Every row comes from one small tree of marks. The marks that hang from a mark follow it in brackets, in the order of their numbers. Every link used is in the known rows. Which tree was each row made from?
Known rows
K976[K145[K416 K487[K421]]]: [ 13   0  11  15   1   0  18 -26 -24   6  -2  -7  22  10   2 -15 -13  -6
   1  -1 -11 -39  15 -27   9   1  16   8  26  10  -9   0   7 -17   0  -8
  46   4]
K145[K487[K421[K976]]]: [ 15  -7  14  24   7  11  15 -14 -17   9  -7  -1 -11   8  11 -37  -2   5
  11   0 -18 -10  16 -27   6  10  16  17  37   3  -8  -5  15 -28   9  10
  33  -3]
K537[K416[K421[K976[K145]]]]: [ 25   2   6  20  -5   7  14  -6 -20  16 -13 -15  25  -2  17 -29 -16   8
  -7  12  14  29  10   3  -8  -3  14  16  50  -1 -17  -1  13  -8  13 -21
  28 -19]
K337[K976[K869]]: [ 17   0  20  36 -14  24  23  -7 -17   7 -13   1  -7   4  12 -41 -13   8
  -6   3  26 -44  21 -36  14   3   7  22  26   1  -6 -20  -5 -15  -7 -13
  15  -6]
K976[K869]: [ 24  -8  28  21 -13  15  17 -19 -19   2 -20   3 -17   6   5 -31  -9  12
 -10   8  14  -5  16 -36  17   3   3  25  26   6  -9 -22   1 -21  -5 -11
  21   4]
K976[K145[K416 K487[K421]] K869]: [ 16   2  -3   5  -3   4  21 -33 -29   6  -9  -9  27   3   7  -4 -27  -9
  -7  -1  -5 -59  13 -38   5   1  11  -8  34  26  -8  -2   3 -21  -5 -11
  46  -1]
K487[K421 K869]: [ 30  -4  41  21   1   0  17 -23 -20   8  -9   5 -15   2  -6 -29 -10  27
   1   1   5  -1   7 -37  17   9  21  34  25  -3 -22  -8  18 -11  -5  19
  12 -16]
K145[K487[K421 K537[K416]]]: [ 31  -7  26  15   6  36  14 -35 -12  15  -3 -13 -18  14   5 -45   6  31
  -1 -15  -9  34  14 -27  -3   5  27  10  17  -1   3   1  11 -28   7   6
  21  -3]
K487[K145[K416] K869]: [ 25  -4  52  18  -3   3  18 -22 -12   3  -1  -8  -3   7 -11 -20 -16  -6
   2  13  12  -5   5 -50  27   6  13  41  17  12 -36 -19  13   3 -10   6
  24  -5]
K537[K416]: [ 32  -2  44  31  -9  15  14 -15  -6  12  -6  -4 -20   9  -1 -48   8  30
  -6   6   9  50  12 -21  13   1  12  35  21 -23 -10 -12  11 -15   3  -4
  19 -11]
K416[K421[K976[K869]]]: [ 18 -10   9  22  -9  21  16 -18 -27   3 -25  -5   8   4  21 -27 -24  -3
  -6  18  17   5  16 -17   1   1   2  21  48  19 -16  -8  10 -20   1 -21
  31  -6]
K337[K416 K573 K976[K145]]: [ 16   6  21  30 -11  26  23  -2   3  10  -7  -7 -13  -9  12 -45  -5  -1
  -3  -4  33  12  17 -24  15  -3  14  26   1 -12  -1 -44 -11   0   5 -17
  -3   0]
K145[K416[K421]]: [ 19  -9  33  37 -20  22  18 -31 -19   2 -13 -10   9  15   2 -29 -10   7
  -7  17  18  16  13 -23  14  -8   6  40  30  20 -15   5  12 -12  -3 -21
  38   2]
K337[K416 K573 K976]: [ 16   1  36  40 -14  37  20 -14  10   8  -8  -6 -34  -5   9 -62   6   6
   2  -3  34  29  17 -35  17  -1  13  42  -4 -17   3 -44  -7  -8  -1 -12
  -8   0]
K416[K421[K976[K145 K869]]]: [ 16  -5  -5  12  -7  16  17  -6 -29   5 -26 -10  25   0  25 -15 -32 -10
 -11  19  14 -19  13  -9  -1  -2   4   6  55  25 -18   0   5 -13   3 -26
  30  -4]
K416[K421[K976]]: [ 20  -9  23  35  -8  20  13 -13 -17   6 -24  -5  -2   7  15 -38 -11   3
  -1  17  12  21  15 -11   6  -1   7  35  43  10 -17   1  15 -17   5 -10
  28  -6]
K421[K976[K145[K416 K487] K869]]: [ 11   2  -8   3  -3   7  16 -12 -27   3 -15 -10  41   2  17  -8 -24 -27
  -2  12   0 -52  14 -23   3   3  -1  -4  48  26 -11  -3  -1 -21  -1 -21
  51   7]
K145[K487]: [ 22  -4  36  30  -5  14  18 -20  -7   2   0  -3 -29  17   3 -44   4   8
   1   1   4 -20  18 -36  17   2   7  30  15   2  -6 -11   7 -28   0  -6
  30  12]
K145[K416]: [ 18  -7  44  30 -16  10  13 -27 -14   2 -14  -4   0  10  -5 -32   4   7
  -2  14  12  22  14 -26  23  -1   6  41  24   1 -10  -2   6 -15  -5 -10
  35   5]
K976[K145[K487[K337[K416]]] K869]: [ 26   5   7  12  -1   2  15 -21 -13  -2  -2 -15 -15   7  19 -24 -12   4
  -8   1  28 -43  14 -30  11  -7  -1   0   9   1   2 -30  -9 -24   1 -13
  14  15]
K337[K416[K421] K573 K976[K869]]: [ 17  -2  16  35 -20  52  26 -21  -5   4 -12 -13 -16  -6  24 -46 -23  -4
  -6   4  46   6  15 -39   5  -5   8  25   9   7  -4 -37  -7 -12  -3 -30
  -2  -4]
K976[K145]: [ 24  -2  30  22  -8  -2  16  -4 -13   7 -10   0  -5   4   1 -30  -4   7
 -10   6  15  -4  16 -15  19  -1  10  27  24  -2 -13 -11   3  -9   2 -10
  21   2]
K145[K416[K421] K487[K337 K869]]: [ 29  -3  34  34  -8   9  22 -43 -14   0   6 -22  13  18   7 -26 -13   8
   1  18  24 -48   3 -36  10  -7  -3  20  16  19 -22  10  16 -26   0   5
  29   4]
K416[K421[K976[K145]]]: [ 19  -5   7  22  -6  10  16  -4 -22   8 -18  -9  21   2  18 -25 -19  -3
  -7  17  13   5  14   0   5  -3   8  22  50  12 -18  -3  10 -10   8 -21
  29  -6]
K537[K416[K421]]: [ 31  -5  35  37 -14  24  17 -24 -16  12  -8 -12  -9  11   6 -45  -5  25
 -10  10  15  39  11 -19   4  -5  13  32  22  -6 -11   2  16 -15   5 -13
  23 -15]

Write each row's tree
[ 11  -1  14  14  -7  -4  13  -6 -22   6 -22  -4  33   2   8 -16 -11  -9
  -2  15   7   5  12  -1  12   1   5  23  46  10 -18  -4   4  -7   3 -18
  39  -1]
K421[K976[K145[K416]]]
[ 19 -10   3   4   9  43  15 -27 -22   5 -21  -7  -4   7  17 -23 -15   1
   2  -4 -12  -5  17 -30  -6   9  16  -2  43  27   1 -11   4 -34   5   4
  27   6]
K145[K487[K421[K976[K869]] K537]]
[ 23  -7  36  33  -2  17  15 -35   1   2 -10 -13 -38  -7   5 -41   6  27
   5  -5  26  65   4 -22  16  -3  15  36  -9 -26   1 -39   4 -15  10  14
 -16   0]
K487[K337[K416 K573] K421]
[ 30 -10  37   4  18  18  12 -13 -16   8 -14  -8  -9   2   2 -19 -14   3
   8  -1  -4  25   5 -34  11  13  30  25  38  14 -31 -24  15  -4   4  26
   7 -10]
K487[K145 K421[K976] K537 K869]
[  9  -5  -8  11   4  17  17 -27 -30   3 -19  -5  21   5  12 -12 -19 -15
   8   5 -15 -21  14 -35  -1   9   7   4  45  23 -10  -1   9 -27  -1  -5
  49  -3]
K145[K416 K487[K421[K976[K869]]]]
[ 22  -6   4  22 -10  33  11 -18 -19   2 -22  -8  -3   2  25 -32 -18  -3
  -6  13  25  34  17 -19  -1   0   5  25  38  22 -10 -29   5 -18  -1 -26
  20  -3]
K337[K416[K421[K976[K869]]]]
[ 16   7   5  31 -18   2  24 -12 -23   5 -14 -13  39   5  13 -13 -23   2
  -8   9  41 -69  11 -20  14  -8  -3   3  30   3 -11  -7 -12  -7  -6 -19
  22  -4]
K487[K337[K976[K145[K416] K869]]]
[ 22   1   8  13   3   3  18  -7 -21  10   2 -10  22   4  20 -24 -30 -15
   1  13   5 -57   8 -20  -1   2   9   6  43  23 -26   8  15 -17   5  -9
  33  -2]
K416[K421[K976[K145[K487[K869]]]]]
[ 26   3 -10  12  -4  17  18 -12 -29  12 -19 -14  32  -6  24 -18 -29   0
 -14  13  16  10  10  -6  -9  -2   6  -1  53   9 -16  -2   9 -10   8 -27
  27 -18]
K537[K416[K421[K976[K145 K869]]]]
[ 18  -2   0   8  -3   3  14   2 -25   4 -30   0  17  -4  17 -15 -21 -11
  -9  10  13 -12  14 -11   6   4   3  10  49  12 -16 -15  -2 -13   1 -16
  27  -2]
K421[K976[K145 K869]]
[  8   8  -3  19 -13  11  29 -11 -23   7  -5 -10  38   8  16 -16 -26 -23
  -4   1  17 -95  19 -40   6  -1   2  -8  30  23  -7  -7 -10 -16  -8 -29
  40   4]
K337[K976[K145[K416 K487] K869]]
[ 17  -7   9  15   3  14  13 -18 -27   5 -30   2   4  -2  12 -20 -17   7
   2   2  -3   8  13 -25   6  11  12  14  45   9 -12 -17  11 -20   0   4
  25 -13]
K487[K421[K976[K869]]]
[ 17   0  10   9 -18   7  18 -20 -27   1 -21  -5  28   1   4  -7 -20  -8
 -14  11  16 -20  12 -28  13  -3   2  14  35  17 -15  -8  -4  -9  -8 -23
  37   1]
K976[K145[K416] K869]
[ 29  -9  57  23  12  -4  23 -32  -7   7  -2 -20 -31  -8  -8 -27 -14  12
   7  -1  20  15  -5 -43  23   7  17  31   0 -12 -30 -24  13   0   8  34
 -15 -10]
K487[K145 K337[K573] K421 K869]
[ 16   3  30  38 -12   8  27 -12  -1   9  -9 -17  -4  -4  11 -40  -8  10
  -3   2  43 -27   9  -9  19  -6   3  22   7 -25  -5 -15 -10  -5  13  -3
  -9  -1]
K487[K337[K573 K976[K145]]]
[ 26  -4   7  21  -8  31  15 -22 -25  12 -25 -15  12   2  20 -32 -20   9
  -8  16  18  36  13 -14 -10   1   4  13  48   1 -14  -8  12 -18   5 -18
  27 -19]
K537[K416[K421[K976[K869]]]]
[ 25  -3  21  32  -7  22  13 -19 -17  14 -15 -13   4   4  14 -43  -5  20
  -2  15  10  51  11  -8  -3   0  10  28  43  -3 -14   2  19 -14   9 -16
  27 -18]
K537[K416[K421[K976]]]
[ 17  -2   9  25 -11  10  21 -25 -22   4   1 -14  25  16  12 -22 -20 -14
  -8  10  11 -43  15 -23   6  -9   4  12  26  29 -13  14   6 -19   0 -26
  52  10]
K976[K145[K416[K421] K487]]
[ 25  -6  29   7   2  28  15 -40 -18   5  -2  -8   6  12  -2 -20 -11   3
   5  -2  -6 -13   6 -43  10   5  22  13  23  22 -14   4  13 -21  -6  15
  30   4]
K145[K416 K487[K421 K537 K869]]
[ 21   0  -3   5   4   2  22 -19 -30   7  -7  -4   2   4  12 -18 -25  -3
  -8  -9  -5 -57  16 -37   6   5  13  -5  32  20  -6  -7   2 -21  -2  -6
  34   0]
K976[K145[K487[K421]] K869]
[ 16   1  20  19  -9   5  18 -20 -16   5  -2  -9  19  10   3 -25  -9 -13
  -4   6   2 -39  14 -27  14  -3   5  16  24  13 -10   4   1 -18  -2 -17
  48  13]
K976[K145[K416 K487]]
[ 24   2  12  14  -7   6  22 -23 -23   6   6 -15  33  11   8 -14 -30 -15
  -6  16  11 -62   6 -30   8  -5   6   9  28  33 -27  11  11 -16  -4 -14
  44   4]
K976[K145[K416[K421] K487[K869]]]
[ 22  -4  18  32   5   3   7 -22 -12   3 -14 -11 -18   7  12 -35   6  28
  12   0  14  53  10 -10  12   3  15  27  19 -17  -5 -25  11 -15   8  16
   2  -8]
K487[K337[K416] K421[K976]]
[ 28  -4  12   7  -4  19  17 -23 -16  -1  -8 -16  -3  12  18 -18 -14   9
 -15  -3  28 -45  13 -20   7  -8  -2  -9  23  14   1  -9  -8 -27   6  -4
  15  23]
K976[K145[K487[K337 K537]] K869]
[ 26  -7  45  27  -7  10  22 -28 -21   5   8 -17   9  10  -3 -20 -27  -7
  -3  19  14  -8   5 -45  19   1  15  40  25  27 -42 -10  16  -1  -9  -6
  31  -7]
K487[K145[K416[K421]] K869]
[ 27  -6  47  18   9  -2  19 -20 -17   8   3  -4 -22   4  -8 -29 -14  11
   4  -2  -4   0   6 -50  24  12  26  35  16   6 -35 -22  18   0  -4  24
  10 -15]
K487[K145 K421 K869]
[ 13  -9   4  21 -13  25  15 -27 -29   1 -30 -11  32   4  17 -16 -27  -9
  -5  24  16  13  14 -23   3  -2  -1  20  51  33 -18   2   8 -17  -1 -28
  42  -4]
K145[K416[K421[K976[K869]]]]
[ 27  -9  41  35   6  -7  19 -27 -15   4   3 -15 -26  10  -4 -30  -2  24
   5  -2  11   8   8 -33  25   4  17  31  10 -14 -19 -20  11  -8   6  21
   6  -7]
K487[K145 K337 K421]
[ 22   1  26  22  -3   9  18 -22   4   0   3 -24 -30  -1  12 -40   2   3
  -1  -2  29  -2   8 -24  15  -9   2  17  -7 -14   4 -30  -6 -20  13  -4
   0  19]
K976[K145[K487[K337[K416 K573]]]]
[ 19 -10  35  18  -9  36  15 -37 -10   1  -8  -8  -5  18   2 -31   5   4
  -2   3   6   9  17 -28  11  -4   7  24  23  21  -1   2   2 -28  -4  -9
  41  21]
K145[K416 K487[K537]]
[ 45  -2  45  17   8  16  13 -39 -14  13  -4 -17  -7   9  -4 -35   1  53
  -2  -3  12  41  -2 -19   4   1  21  16  18 -18 -12  -5  17 -13   7  26
  -7 -17]
K487[K337 K421 K537[K416] K869]
[ 29   4  26  10   2  -4  19  -7 -12   6   6  -2  -2   7   3 -29 -16  -6
  -4   6   2 -62  10 -37  16   3   9  14  21   7 -19  -4   8 -15  -4  -1
  25   7]
K976[K145[K487[K869]]]
[ 23  -6  32  37   2   1  19 -33 -15   4   2 -15 -27  17   4 -38   3  27
   4  -5   2 -30   9 -30  13   1  10  21  13 -12  -2  -1  13 -31   8  19
  18   4]
K145[K487[K337 K421]]
[ 27 -11  35  26   5  18  16 -40 -13   4  -5 -12 -26  21   6 -37   7  31
   3 -13  10  -4  12 -23   8  -2  15  14  13   2   7  -3   8 -32  11  21
  14  11]
K145[K487[K337 K421 K537]]
